What can hang from each mark:
k_420: k_3 k_13
k_501: k_580
k_471: k_531 k_580
k_531: k_3 k_420 k_471
k_733: k_99
k_580: k_3
k_99: k_580
k_13: k_420
k_3: k_420 k_531 k_580

Known rows, with every way that one mark hangs from another:
(k_13 k_420): [ 4.82  0.32  2.95  0.94 -2.05  0.72 -0.24  1.74 -2.40 -2.86 -1.64 -2.83
  0.83 -2.34 -1.35 -0.96  0.29 -0.83  5.62  0.65  1.68 -2.44 -0.09]
(k_3 (k_531 k_420) k_580): [ 3.91  2.51  1.10  0.36  1.25  2.10 -3.29  0.84 -2.25 -3.55  1.18 -1.71
 -0.67 -0.51 -1.94 -3.02 -0.04  2.35  1.17 -0.54 -2.14 -2.86  1.82]
(k_733 k_99): [ 2.32  0.87  4.97 -0.42 -1.78  0.16 -0.20 -0.40  1.62 -3.09 -0.77 -1.79
  1.37 -1.03 -3.03  0.69 -2.67  0.28  3.24  0.74  3.37 -1.54  1.75]
(k_471 k_531 k_580): [ 4.27  3.39  6.41  0.05 -1.00  2.84  1.37  1.61 -1.79 -4.39  4.62 -0.63
 -0.40 -1.43  1.61 -0.80  0.40 -0.91  5.10 -0.94  2.13 -4.64  0.81]
(k_501 (k_580 k_3)): [ 1.75  1.04  0.92  0.89 -1.06  0.31  0.05 -1.61  0.92 -3.20 -1.12 -1.87
  2.47 -4.74 -1.23 -2.17 -0.02 -1.77  3.98 -2.92  3.03 -1.49 -1.59]
(k_99 k_580): [ 4.72  1.55  3.19  3.22 -2.88 -0.54 -0.81 -0.89  1.74 -2.51 -0.19 -0.93
 -0.32 -1.29 -0.21  0.05 -1.36 -0.44  3.98 -0.20  1.17 -1.35  1.20]
(k_13 (k_420 (k_3 (k_531 k_471) k_580))): [ 1.42  0.38  0.68  0.30  1.94 -0.14 -1.27  1.64 -1.58 -1.67 -1.53 -3.00
  0.78 -0.39 -0.55 -3.01 -0.27  1.18  0.78 -0.09 -1.81  1.42  1.16]
(k_99 (k_580 (k_3 k_420 k_531))): [ 2.32  2.24  0.66  2.46  2.94 -0.81 -3.44  0.38  1.85 -1.99  0.47  0.03
  0.41 -3.35 -2.78 -0.56  0.74 -0.31  0.76 -2.45 -1.39  1.82  1.36]
(k_733 (k_99 (k_580 (k_3 (k_420 k_13) k_531)))): [-0.82  2.68  2.42 -0.52  5.26 -2.11 -3.44  0.10  3.28 -3.23  0.87 -0.92
  1.32 -1.97 -3.95  2.01 -2.06  0.74 -2.29 -2.66 -1.17  2.12  0.49]
(k_99 (k_580 (k_3 (k_531 (k_420 k_13))))): [ 0.93  1.39 -1.05 -0.41  3.77 -0.78 -1.94  0.09  0.33 -3.06  0.73 -2.58
  1.30 -2.80 -2.33 -0.12 -0.05  0.09  0.70 -1.24 -1.49 -0.43 -0.49]
(k_3 k_420 (k_531 k_471) k_580): [ 3.17  2.51  2.54  2.53  1.25  2.21 -4.80  0.60 -2.50 -2.32  2.18 -0.65
 -1.63 -0.44 -1.38 -2.78  1.58  2.67 -1.60  0.08 -4.59 -0.30  2.82]
(k_531 k_420 (k_471 k_580)): [ 5.50 -0.82  3.16  1.10 -2.26  2.74  0.71  4.92 -5.04 -0.70  2.57 -2.66
  2.85  0.08 -0.37 -3.84  2.97  1.83  4.60  1.35 -0.55 -4.81 -0.19]
(k_13 (k_420 (k_3 (k_531 (k_471 k_580))))): [ 2.75  0.11  1.80 -0.23  2.18  1.04  0.66  3.26 -2.24 -1.32  0.07 -2.17
  2.08 -0.70 -0.09 -2.88  1.03  0.88  2.57 -0.45 -1.11  0.58  1.23]
(k_531 k_3 (k_420 k_13) (k_471 k_580)): [ 1.83 -0.70  3.62 -0.85  0.34  3.49  0.27  5.24 -5.51 -1.65  2.77 -5.44
  5.26  1.61  0.00 -3.07  1.79  1.50  0.92  1.67 -0.36 -5.22 -0.82]
(k_420 k_3): [ 2.06 -0.92  2.96  0.32 -2.82  1.78  1.02  0.26  2.54 -1.71 -1.13 -1.74
  0.67 -2.74 -2.12  2.02 -0.95 -0.74  3.27  0.82  3.80 -0.05  2.47]
(k_580 (k_3 (k_420 k_13) (k_531 k_471))): [-0.46  0.54 -0.12 -0.85  3.60  1.75 -2.69  0.01 -1.89 -2.54  1.61 -2.56
  1.20 -4.23 -3.21  0.22  1.97  0.41 -1.58  0.79 -2.28  0.33  0.66]
(k_3 k_420 k_531): [ 3.71  2.44  2.85  1.41  0.64  3.21 -3.51  0.20 -1.38 -3.09  2.01  0.40
 -1.64 -3.25 -3.07  0.12  1.39  1.30  1.24 -0.07 -1.14 -0.77  3.70]
(k_580 (k_3 k_420 (k_531 k_471))): [ 0.87  0.31 -0.09  0.50  2.31  1.49 -2.53  0.32 -1.99 -1.38  0.50 -1.57
  1.71 -4.24 -3.36 -2.01  2.58  0.50  0.68  0.60 -1.39  1.01  1.61]
(k_13 (k_420 (k_3 k_531 k_580))): [ 2.28  1.42  1.41  0.14  2.37  0.17 -1.54  1.58  0.27 -2.79 -1.53 -2.08
  0.00 -0.98 -1.40 -1.46 -1.06  0.43  1.23 -1.58 -0.77  1.25  1.45]
(k_580 (k_3 (k_420 k_13) k_531)): [ 0.29  1.66  0.46 -0.96  3.74  2.08 -3.02  0.10  0.07 -3.83  1.45 -1.65
  0.13 -4.86 -4.03  1.92  1.16 -0.07 -1.02 -0.83 -1.19  0.04  0.90]

Rows:
[ 1.87  0.54  4.43  2.81 -1.21  2.06 -3.46  2.95 -2.62 -1.01  0.13 -3.47
  2.59  1.14 -0.94 -3.66  1.11  0.91 -0.83  0.95 -0.83 -1.09  1.48]	(k_531 (k_3 k_420 k_580) k_471)
[ 4.02  3.78  3.17  2.28  1.51  2.51 -5.19  0.61 -0.37 -3.66  2.03  0.44
 -2.58 -1.21 -2.30 -0.80  0.44  1.85 -1.16 -1.88 -3.09 -0.63  3.03]	(k_3 k_420 k_531 k_580)
[ 2.15  1.42  0.78 -1.93  1.62  3.22 -1.78  0.01 -3.38 -4.19  2.18 -2.68
 -0.30 -2.51 -2.53  0.45  0.30  1.70  1.30  1.47 -1.15 -3.62  1.64]	(k_3 (k_531 (k_420 k_13)))
[ 1.98  0.64  5.73  1.00  0.19  3.75 -1.23  4.49 -3.21 -1.77  3.33 -3.36
  3.61  1.08 -0.12 -1.11  1.83  0.91 -0.93  0.54 -0.93 -2.81  0.55]	(k_531 (k_3 (k_420 k_13)) (k_471 k_580))
[ 2.71 -0.77  2.24  0.65 -1.33  1.61 -0.94  3.63  0.52 -1.31 -0.37 -2.54
  0.79 -0.99 -2.75 -0.47  0.02  0.89  1.83 -0.66  1.29 -1.36  0.79]	(k_531 (k_420 (k_3 k_580)))
[ 1.07  1.11  2.82  0.45  0.89 -3.23 -0.67 -0.16  4.46 -2.23 -1.70 -1.58
  3.02 -1.42 -3.08  0.01 -2.94 -0.63  2.22 -1.69  2.52  1.32 -0.09]	(k_733 (k_99 (k_580 k_3)))
[ 3.98  1.49  0.94 -0.84  2.97  2.14 -0.18  3.02 -1.11 -2.85  2.12 -1.26
  3.01 -2.05 -2.36 -2.95  1.95  0.59  3.35 -1.98 -0.16 -2.65  0.35]	(k_471 (k_580 (k_3 (k_531 k_420))))
[ 0.42  0.87  4.37  1.52 -0.01  2.45 -3.63  2.40 -2.49 -2.14  1.20 -4.43
  2.01  1.00 -0.67 -1.34  0.45  1.06 -3.11  1.10 -1.69 -1.75  0.59]	(k_531 (k_3 (k_420 k_13) k_580) k_471)
[ 0.84  1.53  1.78  0.78  0.83  1.22 -2.07  0.14  0.61 -3.58  0.74 -1.60
  1.21 -5.12 -2.22  0.65  1.03 -1.21  0.36 -3.75  0.86 -1.26 -2.16]	(k_501 (k_580 (k_3 (k_420 k_13))))
[-1.19  0.96  0.98 -1.38  2.23  1.62 -1.27 -1.48  0.76 -3.12  1.01 -3.07
 -0.64 -0.29 -0.32  1.06 -1.95  1.63 -3.27  0.97 -2.23  0.60  2.11]	(k_420 (k_3 (k_531 k_471) k_580) k_13)
[ 0.97  3.52  6.09  0.92  0.48  2.35 -3.07  2.35 -2.11 -3.55  2.64 -2.55
  0.24 -0.79 -0.27 -1.63  0.34 -0.91  0.45 -1.05  1.40 -2.19  1.41]	(k_471 (k_531 (k_3 k_420 k_580)))
[ 1.91  0.27  1.93 -0.22  0.85  2.45  1.02  0.72 -0.11 -1.43  1.34 -1.07
  1.47 -0.80 -0.28 -1.44  0.07  1.31  1.40  0.47 -0.28  0.50  3.15]	(k_420 (k_3 (k_531 (k_471 k_580))))
[ 2.44  4.08  3.21  0.70  2.83  2.87 -5.37 -0.06 -0.22 -4.99  3.14 -0.70
 -3.26 -1.21 -2.04  1.74 -0.14  2.04 -3.49 -1.49 -3.91 -1.44  2.20]	(k_3 (k_420 k_13) k_531 k_580)
[-1.49  0.64  0.17 -1.81  4.95 -2.61 -1.76  0.62  0.07 -1.94  0.44 -3.29
  3.47 -0.94 -3.01 -1.18 -1.54  1.60 -1.17 -0.27 -1.65  0.76 -0.73]	(k_733 (k_99 (k_580 (k_3 (k_531 (k_420 k_13) k_471)))))
[ 1.72 -2.29  1.40  0.93 -1.81  1.40 -0.73  3.69 -2.07  0.11 -0.30 -3.69
  2.08 -0.31 -1.68 -2.62  1.11  1.70  1.32  1.25 -0.37 -1.00  0.47]	(k_531 (k_420 (k_3 k_580)) k_471)
[ 4.83  1.30  4.05  1.69  0.24  2.00 -0.72  4.22  1.08 -2.18  2.04 -0.01
  1.84 -2.62 -2.61 -0.30  2.29 -0.62  2.86 -2.90  0.94 -1.69 -0.14]	(k_471 (k_580 (k_3 k_420)))
[ 2.77  1.61  3.35 -1.51  1.97  2.01  1.01  4.83 -2.88 -2.93  4.25 -2.17
  2.55 -3.00 -0.94 -2.52  2.66 -1.15  4.79 -2.16  2.02 -4.22 -1.61]	(k_471 (k_531 k_420) (k_580 k_3))
[ 2.12  1.17  1.76  2.03 -0.10  1.07 -1.94  0.53  0.55 -2.57 -0.22 -0.79
  1.86 -5.19 -2.53 -1.50  1.58 -1.29  2.42 -3.98  1.65 -0.72 -1.36]	(k_501 (k_580 (k_3 k_420)))
[ 1.30  1.45 -1.23 -0.44  2.52  1.01 -1.31 -0.51 -1.84 -3.07  0.12 -1.87
  2.74 -4.70 -2.21 -3.90  1.17 -0.10  3.00 -3.18  0.62 -1.69 -0.97]	(k_501 (k_580 (k_3 (k_531 k_420))))
[ 0.61  2.52  2.39  0.68  4.15 -2.34 -3.45  0.55  3.40 -2.13 -0.08 -0.13
  1.67 -1.95 -4.10 -0.19 -1.49  0.60 -0.41 -2.83 -0.40  2.73  1.26]	(k_733 (k_99 (k_580 (k_3 k_420 k_531))))
[ 3.74  2.36  1.62 -0.35  2.34  1.72  0.25  0.75  0.67 -3.58  1.74 -0.55
  2.12 -2.24 -1.34 -2.01  0.48 -0.19  3.29 -2.04  0.42 -1.61  1.00]	(k_471 (k_580 (k_3 k_531)))
[ 2.28  1.22 -1.03  0.88  2.78 -1.08 -1.97  0.45  0.37 -2.00 -0.08 -1.75
  1.83 -2.79 -2.55 -2.27  0.46  0.00  2.58 -1.30 -0.69  0.13  0.44]	(k_99 (k_580 (k_3 (k_531 k_420))))
[ 1.15 -0.52  2.16 -0.88 -0.13  1.94 -1.26  3.04  0.62 -2.78  0.73 -3.52
  0.18 -1.06 -2.36  2.17 -0.57  1.13 -0.48 -0.46  0.37 -2.32 -0.02]	(k_531 (k_420 (k_3 k_580) k_13))
[ 1.62  1.25 -0.01  2.54  2.72 -0.94 -3.12  0.38  0.06 -0.92  0.50 -0.88
  1.21 -2.88 -2.06 -2.13  1.64  0.34  0.35 -0.96 -2.60  2.27  1.07]	(k_99 (k_580 (k_3 k_420 (k_531 k_471))))
[ 1.46  3.76  7.57 -0.69  1.90  3.98 -0.86  4.19 -2.58 -4.29  6.03 -2.15
  1.04 -0.44  0.73  0.58  1.23 -0.83  0.33 -1.82  1.11 -4.03  0.42]	(k_471 (k_531 (k_3 (k_420 k_13))) k_580)
[ 1.55  3.12  5.07 -1.11  2.96  2.54 -0.56  3.66 -0.87 -4.32  5.63 -1.32
  0.38 -3.44 -0.73  1.55  2.14 -1.48  1.09 -2.96  0.68 -2.85 -1.27]	(k_471 k_531 (k_580 (k_3 (k_420 k_13))))
[ 3.16  0.18  4.60  1.14 -1.85  2.72  1.03  2.63 -2.83 -1.53  1.14 -3.47
  4.95  1.55  0.99 -4.22  0.67  0.34  3.09  1.51  1.40 -3.15  1.21]	(k_531 k_3 (k_471 k_580))
